Known rows, with every way that one mark hangs from another:
Q_46(Q_732(Q_870)): [ -2  -4 -10 -10 -13  -5   2 -20 -12  -2  13  -2   9   1  17   5  36  -6
 -20  17 -19 -12]
Q_502(Q_655(Q_46) Q_732(Q_870(Q_86))): [-12 -17 -31  -5 -21 -10 -19  10 -13  -2  19  -6  -6 -14  22  -4 -57  12
  -4  55  55   8]
Q_732(Q_46(Q_655) Q_502 Q_870(Q_86)): [  4  19  -3   2 -29   1  -3  27  16   9  47  -6  -8   5  11 -19  10   3
 -23 -22   4   4]
Q_655(Q_46(Q_732) Q_502): [ -7  11  -9  11   0 -11   9 -43 -27  -4  -5   3  36   0  27   9 -27  22
  27  65  50  -3]
Q_102(Q_86(Q_46(Q_655 Q_732(Q_870)))): [  9  -2  -9   2   5  12 -20  -8   4  12 -22  -1  -8 -17  -7   7  15  -9
 -18 -21 -32  -2]
Q_102(Q_86(Q_46 Q_502(Q_732))): [ 10   0   4   1  23  23 -12 -15   9  15 -32  12 -43 -24 -25   7  16  -6
   5 -17 -18  -1]
Q_732(Q_46(Q_655) Q_502): [  3  30  -7  14 -10   3  19  -3  11  28  45   8 -11 -25   5 -15  29  -1
 -13 -17  14   7]
Q_502(Q_655(Q_46) Q_732(Q_870)): [-16 -19 -37  -5 -18  -8 -13   6 -10   9  15  -1 -12 -24  25   2 -40  10
 -18  54  60  11]
Q_86(Q_102): [ -1  -1  -5   6  24 -10  34  -8  -5  -4 -66   5   8   7  -1   4  15 -27
   5 -17   3  -4]
Q_732(Q_870): [ -5   0  -3  -8  -3  -1  20   5  -3  -5 -15 -13 -17  11  21   7  31 -23
 -18 -10  -1 -14]
Q_870(Q_86(Q_46) Q_732(Q_502(Q_655))): [  3  -1  24  -6 -18   0  -6  21   0 -29  17  -8  12  22 -14  -6  14  10
  56 -48  -1  -9]
Q_102(Q_86(Q_46 Q_502)): [ 11   6   7   2  21  21   0 -14  11  11 -44  11 -35 -17 -16  11  24  -8
  11 -28 -33  -9]
Q_732(Q_46 Q_502(Q_655) Q_870(Q_86)): [ -3   7 -23  -5 -34 -11 -14  34  19  11  15   0 -19   5  20 -11   1  14
  -5 -18  28   0]
Q_655(Q_46(Q_732(Q_870(Q_86))) Q_502): [ -7   5  -6   5  -8 -13  -2 -28 -25 -14  -4  -4  37  15  30   7 -38  24
  22  63  45  -5]
Q_46(Q_655 Q_732(Q_502 Q_870(Q_86))): [ 11   6  -1   1 -23   3 -12  -9  -8   6  83 -12  43  -9  12  -9  -5  17
 -43   6 -30   0]
Q_655(Q_46 Q_502(Q_732(Q_870(Q_86(Q_102))))): [-10  -2  -8   9   9 -11  -5 -14 -22 -10 -26  -5  16  13  14   2 -55  13
  19  56  79   9]
Q_502(Q_655(Q_46(Q_732(Q_870(Q_86(Q_102)))))): [ -8  -9 -30  -1 -23 -17   3  -3 -12  -6  -8   5  28  -9  32   5 -39  16
   6  43  20  -2]
Q_86(Q_46 Q_102): [ -7  -9  10   3  26  -5  19  15  13  -7 -63  14   2  11 -21  10  36 -24
  10 -41 -12   3]
Q_502(Q_655(Q_46) Q_732(Q_870(Q_86(Q_102)))): [-12 -22 -33  -4 -17 -13 -20  14 -11  -3   0  -2   1 -10  18  -3 -60  12
  -7  50  55  12]
Q_732(Q_502): [  7  21  -3   9   8   4  19 -15  -3  15  13  -4  -4 -16   5  -3  29  -1
   6 -36  31 -11]
Q_502(Q_655 Q_732(Q_46 Q_870)): [-18 -17 -36  -9 -15 -13 -14  16   5  21   9   4 -40 -18  14  -3 -11  -4
 -24  38  39  15]
Q_86(Q_46 Q_102 Q_502(Q_655 Q_732)): [-11 -27   8  -6  25   4  -1  17  24  10 -27  31 -14 -13 -32  13   1  10
  -8  -4 -18  21]
Q_102(Q_86(Q_502(Q_732(Q_46(Q_655) Q_870)))): [ 11   4  -8   2  10  20  -7 -19   4  22 -19   5 -42 -26  -7  -1   0  -8
 -19   5 -17   2]
Q_870(Q_86(Q_46)): [  6  13  22  -2   7  -1  14   6  -2 -26   0  -8  -3  20  -8  -4   3 -17
  45 -14 -19 -18]

Rows:
[ -5 -14   0  -6   8  -1 -13  11  -5  -8  -7  -7 -20  10 -13  -5   0 -18
  -6   3  18   4]
Q_502(Q_732(Q_870(Q_86(Q_46 Q_102))))
[  0  -5 -21   0 -21 -10 -13  28   4  -3  -7  -6  22   7  23  -3 -32  24
  -6 -21  42  -1]
Q_732(Q_502(Q_655(Q_46)) Q_870(Q_86(Q_102)))
[  9   7  -2  11  23  10  -6 -10   4  14 -39  -5 -12 -14  -9   9  -1 -12
   2 -26 -12  -2]
Q_102(Q_86(Q_46(Q_655(Q_502))))
[  3  -2  -4 -11 -17  -7  -3 -16 -14 -13  17  -7  15  11  15   0  17  -4
  -6  19 -24 -15]
Q_46(Q_732(Q_870(Q_86)))
[ 10  14  -4   9 -10   5   3 -31 -11  20  81  -3  41 -31   8  -6   8  14
 -36  10 -24   2]
Q_46(Q_655 Q_732(Q_502))
[  6  -4 -21  -2   6  12 -13 -13   7  24 -34   9 -46 -27  -1   4  -9   1
 -11   8  -4   1]
Q_102(Q_86(Q_502(Q_655 Q_732(Q_46 Q_870))))
[ -6  22  -1  10   2  -6  30 -10   3  15  11   3 -12  -5  11  -6   9 -15
  -2  24   1   5]
Q_732(Q_46(Q_655(Q_502)))
[  7   4  15  -1  12   0  15  -5  -2 -16 -16  10  -8  14 -18 -13 -19  -8
  28  15 -15  -2]
Q_870(Q_86(Q_102 Q_502(Q_732(Q_46))))
[ 13   8  -7   6  15  20  -1 -26   1  23 -18   8 -40 -31 -11  -3  -1  -8
  -9   8 -16   1]
Q_102(Q_86(Q_502(Q_732(Q_46(Q_655)))))
[ -9 -20   8   1  15  -8  -9  14  12   0 -22   8  40  12 -15  14   9   1
 -31 -13 -30  17]
Q_86(Q_46(Q_655(Q_502) Q_732(Q_870)) Q_102)
[ -6 -13  10   6  22  -8  -2   2   8   2 -20  12  43   5 -20  12   7   1
 -16  -9 -29  16]
Q_86(Q_46(Q_655(Q_502) Q_732) Q_102)
[ -2  -3  -1   0  -5  -6  -4 -21 -13   9  49 -14  41   0  19   6 -13  11
 -46  39 -24   4]
Q_46(Q_655(Q_502) Q_732(Q_870))
[  7   2  31  -3  17   4  17  10   9 -25 -24   9   3  24 -23  -1  -1  -5
  35 -18 -41  -8]
Q_870(Q_86(Q_46 Q_102 Q_502))
[ -4  -8  29  -3  29  11  25   9  24  -3 -44  29  -9   4 -30  15  38  -5
   4 -29 -44   5]
Q_86(Q_46 Q_102 Q_502)
[ -3  16 -11   4 -24   3   4  22  19  24  40   1 -17 -10  15 -11  35   0
 -43 -25  12   8]
Q_732(Q_46(Q_655) Q_502 Q_870)
[ 11   7  -4   9  17  13  -3  -8   4  12 -34  -2 -17 -19 -10   6   9 -18
  -2 -30 -21  -4]
Q_102(Q_86(Q_46(Q_655)))
[  0   4  25 -12 -27   1  20   5   0 -29  13   5 -14  24  -4 -11   9   3
  55  10 -32 -10]
Q_870(Q_86(Q_502(Q_655)) Q_732(Q_46))
[ 11  12  21   1  -4   2  -2   1  -3 -16  44  -6  22   7 -10  -9  -5   2
  22  -9 -31  -9]
Q_870(Q_86(Q_46(Q_655 Q_732(Q_502))))
[-12 -19  13 -15   5  14  -7  19  22  11  26  17 -37 -17 -15  14  15  13
 -16   8 -20  10]
Q_86(Q_46 Q_502(Q_655 Q_732(Q_870)))
[ -9  -9   5   0  29 -12 -10  -2  -7  -2 -30 -11  -2  23  -8   7 -25  -2
   9  12  41   7]
Q_655(Q_502(Q_732(Q_870(Q_86(Q_46 Q_102)))))
[-10  -3  -4   2  21 -16  -6  -5  -6   3 -32  -7 -11  22  -1   0 -23  -5
   9  26  47   9]
Q_655(Q_502(Q_732(Q_46 Q_870(Q_86(Q_102)))))
[  1   1  38  -9 -10   2  11  12  -8 -45  -1 -11   2  37 -17  -5  29 -16
  63 -31 -25 -16]
Q_870(Q_86(Q_46) Q_732)
[  5   6   8  -5  -9   4 -11  27  10  -7  16 -13  -4  16   2  -3  21   5
  -1 -53  13 -10]
Q_732(Q_502 Q_870(Q_86(Q_46)))
[ 11   1  -3   2 -19  -1 -13  -5  -6   5  64  -8  50  -6   8  -9  -8  16
 -45   1 -29   4]
Q_46(Q_655 Q_732(Q_502 Q_870(Q_86(Q_102))))
[  0  -9  34  -6  -1  -4   9  20  -4 -47 -39  -3  17  43 -26  -4  21 -17
  57 -42 -24  -8]
Q_870(Q_86(Q_46 Q_102) Q_732)
[  6   6  12  -1 -26  -3   4   3 -16 -29  19 -11  21  17   4 -12 -10  14
  56 -19  20 -13]
Q_870(Q_86 Q_732(Q_502(Q_655(Q_46))))
[ 11   7  -9   4  16  17  -2 -28   1  21 -35  11 -47 -27 -11  -1   7 -10
   2   5  -8  -3]
Q_102(Q_86(Q_502(Q_732(Q_46))))
[  1   6   9   8  15  -2   9  -9 -13   6  37 -22  15   2   5  -3 -42  -4
 -20  28   7   6]
Q_46(Q_655(Q_502(Q_732(Q_870(Q_86)))))
[ -7  -5  14  -3   2   1  -7   4   6   2  33  -2  20   2  -3  12  20   4
 -22   2 -31   5]
Q_86(Q_46(Q_655(Q_502) Q_732(Q_870)))
[  5   0   7   0  -5   2 -11  33  13  -5   7  -9  14  17  -4  -4   8   6
 -16 -57   4  -1]
Q_732(Q_502 Q_870(Q_86(Q_46(Q_655) Q_102)))
